Each row comes from the steps of one walk. Every step used is in the known rows, and no mark comes twice. Write the walk behind each row, first mark first.
Known rows
buga, rofe, gofu, nepati: [ 0.38 -0.53  2.01  3.21 -2.48  3.09 -7.16 -5.22 -0.96 -0.85 -0.22  4.71
 -4.90 -0.45  1.02  2.54 -0.15 -0.52 -0.87 -3.68  2.60]
rofe, dozep: [ 4.73 -1.73 -0.14 -0.95 -0.14  0.38 -0.64  0.23 -0.15 -0.28  1.70  1.50
 -1.81  1.00 -1.66  0.10 -0.51  0.80 -0.04 -0.50 -1.31]
febod, dozep: [ 2.06 -1.75  0.85 -0.95  0.39 -0.09  0.69  0.29 -0.14  1.69 -0.96 -0.54
  0.18  1.42 -1.08 -0.56  1.62  0.40  2.61 -0.44  0.10]
febod, dozep, gekive, buga, gofu, nepati, rofe: [ 2.61 -3.41 -0.26  2.99  2.78  0.35  2.36 -0.02  0.56  0.15 -1.83  0.43
  8.64  1.93  2.43 -0.07  2.77 -1.32  1.41 -2.56  5.09]
dozep, gekive, buga, rofe: [ 1.67 -0.45 -3.77  1.83  2.58  0.04 -4.20 -1.54  0.78 -1.39 -0.68 -0.08
  7.83  3.03  0.55  1.78 -0.75 -0.98 -1.09 -2.14  5.66]
gekive, buga, gofu, nepati, rofe: [-1.13 -2.07  0.03  2.65 -0.47  1.14  1.41 -0.75 -1.08 -1.12 -1.99  1.43
  6.69 -2.75  4.57 -0.03  2.24 -1.79 -0.93 -2.26  3.25]
rofe, gekive: [ 0.88 -0.94  0.32 -0.10 -1.41  0.77 -0.80 -1.22  0.95 -0.08  2.53  1.31
 -0.21  0.99 -0.42  1.74  4.51  0.04 -0.84 -1.10 -1.44]
buga, gofu: [-0.44 -0.11 -0.62  1.31  0.11  0.92  0.45  3.38 -0.49 -0.41 -1.33 -0.37
  0.15 -0.22  0.82 -0.21  0.49 -0.46  0.98 -1.77  1.23]
gofu, nepati, rofe, dozep, gekive: [ 4.32 -2.33  0.31  2.32  0.93  0.75  1.41 -3.03  1.05 -2.05  3.70  3.97
  0.12  2.33  1.03  0.95 -0.78  0.24 -0.39 -0.52  1.11]
nepati, gekive, rezu: [ 0.54 -3.55 -0.43  1.33  0.79  2.26 -0.39 -3.41  3.21 -2.57  2.17  0.47
  2.19 -0.56  1.45  0.10  0.92 -0.88  0.83  2.18  0.06]
febod, dozep, gekive, rezu: [ 5.50 -1.67 -1.49  0.35  2.62  1.30 -0.48 -0.81  4.14  0.95  1.36  0.64
  2.73  5.03 -0.75 -0.41  1.89 -0.58  1.51  1.13  2.56]
gekive, buga, gofu, nepati: [ 1.28 -1.54 -0.39  3.52  1.30  0.62 -0.74 -1.12 -0.20 -0.59 -2.84  0.69
  4.71 -2.02  1.61  0.70  1.95 -1.64 -2.12 -3.28  3.58]
gofu, gekive, rezu: [ 2.20 -1.45 -0.78  3.49  0.22  1.13 -1.32 -6.02  2.97 -1.15 -0.30 -0.73
  0.33  0.05  1.28 -0.55  2.15 -0.48 -1.25  0.10  0.40]
nepati, gekive, buga, rofe: [-1.28 -3.83 -1.70  2.04  1.21  0.63 -3.16 -3.55 -0.35 -3.22 -0.58 -0.35
  7.74 -1.37  1.83  0.73 -0.22 -0.67  0.50 -0.83  3.34]
nepati, buga: [-1.23 -1.49 -1.09  0.21 -2.15 -0.14  0.44  0.09 -0.21 -2.13  3.40 -1.35
  2.23 -1.36 -1.00 -1.05  1.74 -0.68  0.63 -0.72 -0.67]
dozep, gekive, buga, gofu: [ 2.58 -1.18 -2.72  1.23  3.22 -0.48  0.45  3.39  1.14 -0.70 -1.47 -2.38
  7.36  2.13  0.40  0.86 -0.30 -1.26 -0.55 -1.89  4.39]
febod, dozep, gekive, buga, gofu: [ 4.90 -2.79 -1.94  0.43  3.95 -0.54  1.19  3.94  1.12  0.79 -2.06 -2.53
  7.64  3.67 -0.65  0.03  1.63 -0.74  1.61 -2.54  4.77]
buga, gofu, nepati, gekive: [-1.41 -3.47  1.19  4.89  1.38  1.64  1.10 -1.97  0.26 -3.05 -0.57  1.10
  0.52 -2.14  1.28  1.56  0.76 -0.71  1.70 -1.88  2.00]
nepati, buga, gofu, gekive, rezu: [ 0.41 -2.91 -2.76  4.28 -1.59  1.87 -0.46 -2.87  1.90 -3.71  2.02 -2.04
  2.91 -1.57  1.07 -1.24  4.44 -1.05  0.73 -2.66  1.22]
gofu, nepati, rofe, dozep, gekive, buga: [ 5.49 -3.43 -0.77  1.85  1.33 -0.17  0.95 -3.49  0.96 -1.80  2.50  2.41
  5.81  1.80  1.49  1.04 -0.25 -0.96 -2.30 -0.98  2.32]
gekive, rezu: [ 1.46 -0.45 -0.86  0.28  0.03  1.94 -1.71 -1.79  2.65  0.03  1.08  1.93
  0.95  0.53  1.39 -0.26  1.42 -0.89 -1.03  1.66  0.19]
rofe, rezu: [-1.73 -0.61  0.50  0.73 -0.69  3.03 -2.04 -0.80 -0.59 -0.02  2.76  1.29
 -0.88  0.57  0.54  1.36  0.17 -0.46  0.97 -0.56 -1.45]
febod, dozep, gekive: [ 4.01 -1.29 -0.39  0.40  2.87 -0.78  1.00  1.05  1.84  1.02 -0.06 -0.72
  1.72  4.48 -2.17  0.05  0.48  0.35  2.53 -0.41  2.11]
dozep, gekive, buga: [ 2.76 -1.22 -2.34  0.29  2.96 -1.24  0.16  0.24  1.60 -0.61 -0.04 -2.62
  7.25  2.80 -0.49  0.70 -0.99 -1.25 -1.86 -0.15  3.26]
febod, dozep, gekive, buga: [ 5.24 -2.62 -1.32 -0.19  3.59 -1.73  0.66  0.57  1.92  1.01 -1.02 -2.24
  7.78  3.91 -1.40  0.02  0.98 -0.30  0.66 -0.75  3.23]

Which walk is each row?
[ 4.78 -2.51 -2.13  0.34 -0.03  0.64 -4.99 -1.90 -0.88 -1.13  0.23  2.32
  4.43  0.76  0.04  1.11 -0.77  0.05 -1.66 -2.46  2.79] : gekive, buga, rofe, dozep
[-0.28 -0.96 -0.59  4.42  0.01  0.15  0.39 -1.05 -0.26 -1.36 -2.16 -2.96
 -0.13 -0.77  0.66  0.26  1.40  0.59  1.05 -3.03  1.61] : buga, gofu, gekive
[ 3.73 -5.46 -1.83  0.96  0.46  1.07 -4.08 -3.03 -0.60 -3.67  1.55  1.57
  5.99 -0.34  0.54  1.21 -1.20 -0.04  0.29 -1.67  2.61] : nepati, gekive, buga, rofe, dozep
[ 2.78 -1.25 -1.69  4.35  3.61  0.16 -0.35 -0.34  1.60 -1.20 -1.92 -0.17
  6.14  1.45  0.52  1.79  0.33 -1.42 -1.98 -3.27  5.26] : dozep, gekive, buga, gofu, nepati
[-0.21 -4.52 -0.94  1.25  1.54  0.30  1.22  1.40 -0.17 -2.80 -0.86 -2.76
  7.14 -1.96  1.70  0.34  0.46 -1.19  0.78 -1.07  2.25] : nepati, gekive, buga, gofu
[ 2.29 -2.47  0.75  2.30 -0.84  1.97  1.49 -0.06 -1.26 -1.66  1.08  4.62
 -1.11 -0.95  2.59  0.45  0.91  0.01  0.48 -2.15  0.80] : buga, gofu, nepati, rofe, dozep
[-1.06 -2.31 -2.12  4.39 -1.79  0.09  1.08 -0.86 -0.40 -3.60  0.95 -3.52
  2.23 -2.40 -0.23 -0.73  3.21  0.15  1.97 -3.82  1.04] : nepati, buga, gofu, gekive
[-0.08 -0.11  0.45  3.92  0.31  1.40 -0.33 -0.46 -0.43 -0.80 -1.57  2.18
 -1.03 -1.04  0.89  0.80  1.18 -0.67 -0.39 -2.72  2.18] : buga, gofu, nepati
[ 2.21 -2.09 -0.94 -0.18 -1.04  0.02 -1.15 -1.51  0.81  0.02  0.69  0.13
  5.27  0.36  0.04  1.75  5.26 -0.95 -2.33 -1.52 -0.09] : rofe, gekive, buga
[ 0.55 -4.80  0.91  3.43  1.69  0.22  0.34 -5.71  0.76 -2.88 -0.28 -0.48
  6.20 -2.56  1.23  1.22  0.51 -0.96 -1.23 -0.70  2.04] : gofu, nepati, gekive, buga
[-0.40 -2.50  2.35  0.91 -4.45  0.88  0.35 -4.71 -0.95 -1.21  0.54 -1.69
 -2.33 -1.09  3.20 -0.20  0.74  0.31  0.77 -1.26 -0.72] : nepati, rofe, gofu, gekive
[ 0.16 -3.76  0.18  5.16  1.66  3.61 -0.63 -3.61  3.10 -3.21  0.80  2.26
  1.08 -1.50  2.29  1.20  2.21 -1.79  0.61 -0.45  2.29] : buga, gofu, nepati, gekive, rezu
[ 0.05 -0.70 -2.04  1.13  0.01  0.57 -4.66 -2.28 -0.96 -0.74 -1.73  0.97
  6.41 -0.19  1.77  0.50  0.08 -0.67 -1.24 -1.96  3.58] : gekive, buga, rofe
[ 2.10 -2.45  0.22  3.60 -0.41  1.46 -1.39 -2.06  0.59 -0.75 -0.97  1.81
  4.20 -1.03  0.96  3.09  6.59 -1.56 -2.70 -4.26  2.01] : rofe, gekive, buga, gofu, nepati
[ 1.73 -2.38 -1.43  0.49 -1.07  0.97 -0.60  1.51  0.07 -0.47 -0.39 -0.48
  5.80 -0.02  0.90  1.86  5.31 -1.06 -1.43 -3.09  1.08] : rofe, gekive, buga, gofu
[ 5.67 -2.63 -0.45  2.71  0.89  2.95 -0.34 -4.83  3.39 -1.88  4.70  5.50
  0.95  2.92  1.93  0.69  1.05 -0.59 -1.39  0.98  1.01] : gofu, nepati, rofe, dozep, gekive, rezu
[ 4.98 -0.85 -2.81  1.49  1.69  0.99 -4.20 -0.87  0.66 -1.93  2.74  3.33
  0.01  4.41 -1.37  1.73 -2.15  1.15  0.28 -1.83  3.36] : buga, rofe, dozep, gekive
[-1.43 -1.26 -2.00  1.27 -1.82  0.80  1.02  3.15 -0.99 -2.55  2.59 -1.14
  2.37 -1.90 -0.25 -0.77  2.18 -0.61  1.72 -2.56  1.01] : nepati, buga, gofu
[ 0.73 -3.80  1.53  0.24 -3.84 -0.30 -0.16 -4.85 -0.92 -1.25 -0.58 -3.35
  3.55 -1.83  3.66 -0.15  1.17 -0.56 -0.95 -1.63  0.50] : nepati, rofe, gofu, gekive, buga
[ 0.67 -2.60  1.68  1.77 -4.22  1.56 -2.18 -3.65 -0.56 -2.33  4.17  1.14
 -3.01 -2.40 -1.08  0.74  1.88 -0.67 -0.47 -2.90 -0.22] : rofe, gofu, nepati, buga
[-0.95 -3.73  2.12  3.86 -2.09  3.41 -5.57 -6.72 -0.54 -3.39  1.18  3.75
 -3.27 -1.41  1.60  2.70 -0.42 -0.30  1.00 -2.30  2.48] : buga, rofe, gofu, nepati, gekive
[ 0.62 -1.36  0.37  3.13 -2.94  1.47 -5.96 -6.02 -1.11 -1.83 -0.47 -0.02
 -3.97  0.04  0.88  1.52 -0.07  0.48  0.57 -3.56  1.82] : buga, rofe, gofu, gekive
[-2.92 -2.62  0.43  3.53 -0.71  4.05 -0.57 -1.67 -1.58 -0.81  0.49  2.51
  6.09 -1.99  4.86  1.28  2.48 -2.32 -0.27 -2.74  2.16] : gekive, buga, gofu, nepati, rofe, rezu
[ 5.42 -2.51 -1.79 -0.25  0.51  2.01  0.30 -0.65  3.24 -1.54  4.99  3.42
  2.14  4.06  1.82 -0.26  0.02 -0.46 -0.09  2.17  0.45] : nepati, rofe, dozep, gekive, rezu
[-1.14 -2.26 -1.91  4.71 -0.13  2.84 -6.59 -7.15 -1.03 -1.88 -0.23 -0.32
  5.32 -0.33  1.91  1.68  1.13 -0.42 -0.47 -3.70  2.89] : gofu, gekive, buga, rofe, rezu
[ 5.10 -3.49 -2.34  3.08 -0.04 -0.10 -4.61 -6.13 -0.81 -2.40 -0.96 -0.10
  3.89  0.34  0.08  0.79  0.16  0.59 -1.49 -3.64  3.05] : gofu, gekive, buga, rofe, dozep
[ 5.48 -3.50  0.72  3.16  0.65  1.51 -6.22 -4.79  0.76  0.14 -1.08  2.50
  2.69  3.38 -0.28  2.27  0.95 -0.80  0.07 -4.29  6.14] : febod, dozep, gekive, buga, rofe, gofu, nepati
[-0.87 -1.92 -0.68  0.26 -5.01  2.32 -5.72 -1.66 -1.66 -2.91  3.61  1.36
 -1.64 -0.78 -0.13  0.53  0.78 -0.52  1.17 -3.22  1.39] : nepati, buga, rofe, gofu
[ 2.41 -2.72 -2.39  1.94  2.74  2.80 -5.90 -1.90  0.23  0.30  1.26  1.05
  7.74  5.02 -0.24  1.79  0.86 -0.56  2.25 -3.02  4.68] : febod, dozep, gekive, buga, rofe, rezu
[ 1.57 -2.27 -0.78  2.48  0.71 -1.40 -0.11 -4.94  0.40 -1.12 -2.72 -3.98
  5.71 -1.35  0.66 -0.03  1.02 -0.17 -1.84 -1.61  1.61] : gofu, gekive, buga
[-2.44 -0.58  0.79  3.28 -0.93  1.73  1.80 -0.57 -1.05 -1.06 -0.39  2.79
  1.21 -1.81  4.08 -0.12  1.54 -0.60  0.78 -1.27  1.63] : buga, gofu, nepati, rofe
[-2.20 -0.56  1.54  2.51 -1.39  0.87  1.54 -3.63 -0.51 -0.53  0.47  2.71
  0.89 -1.57  3.70  0.10  1.12 -0.74 -0.23  0.06  0.32] : gofu, nepati, rofe
[ 5.84 -2.70 -3.78  5.09  0.19  3.50 -6.29 -6.09  3.19 -4.47  6.65  5.93
  1.57  2.74 -0.90  1.37  1.83 -0.62 -1.22 -2.41  3.99] : gofu, nepati, buga, rofe, dozep, gekive, rezu
[ 0.43 -1.90 -2.35  4.07  0.10 -0.20 -4.27 -6.39 -0.60 -1.72 -2.86 -1.72
  5.98 -0.63  1.59  0.61  1.07 -0.11 -1.24 -3.05  4.16] : gofu, gekive, buga, rofe
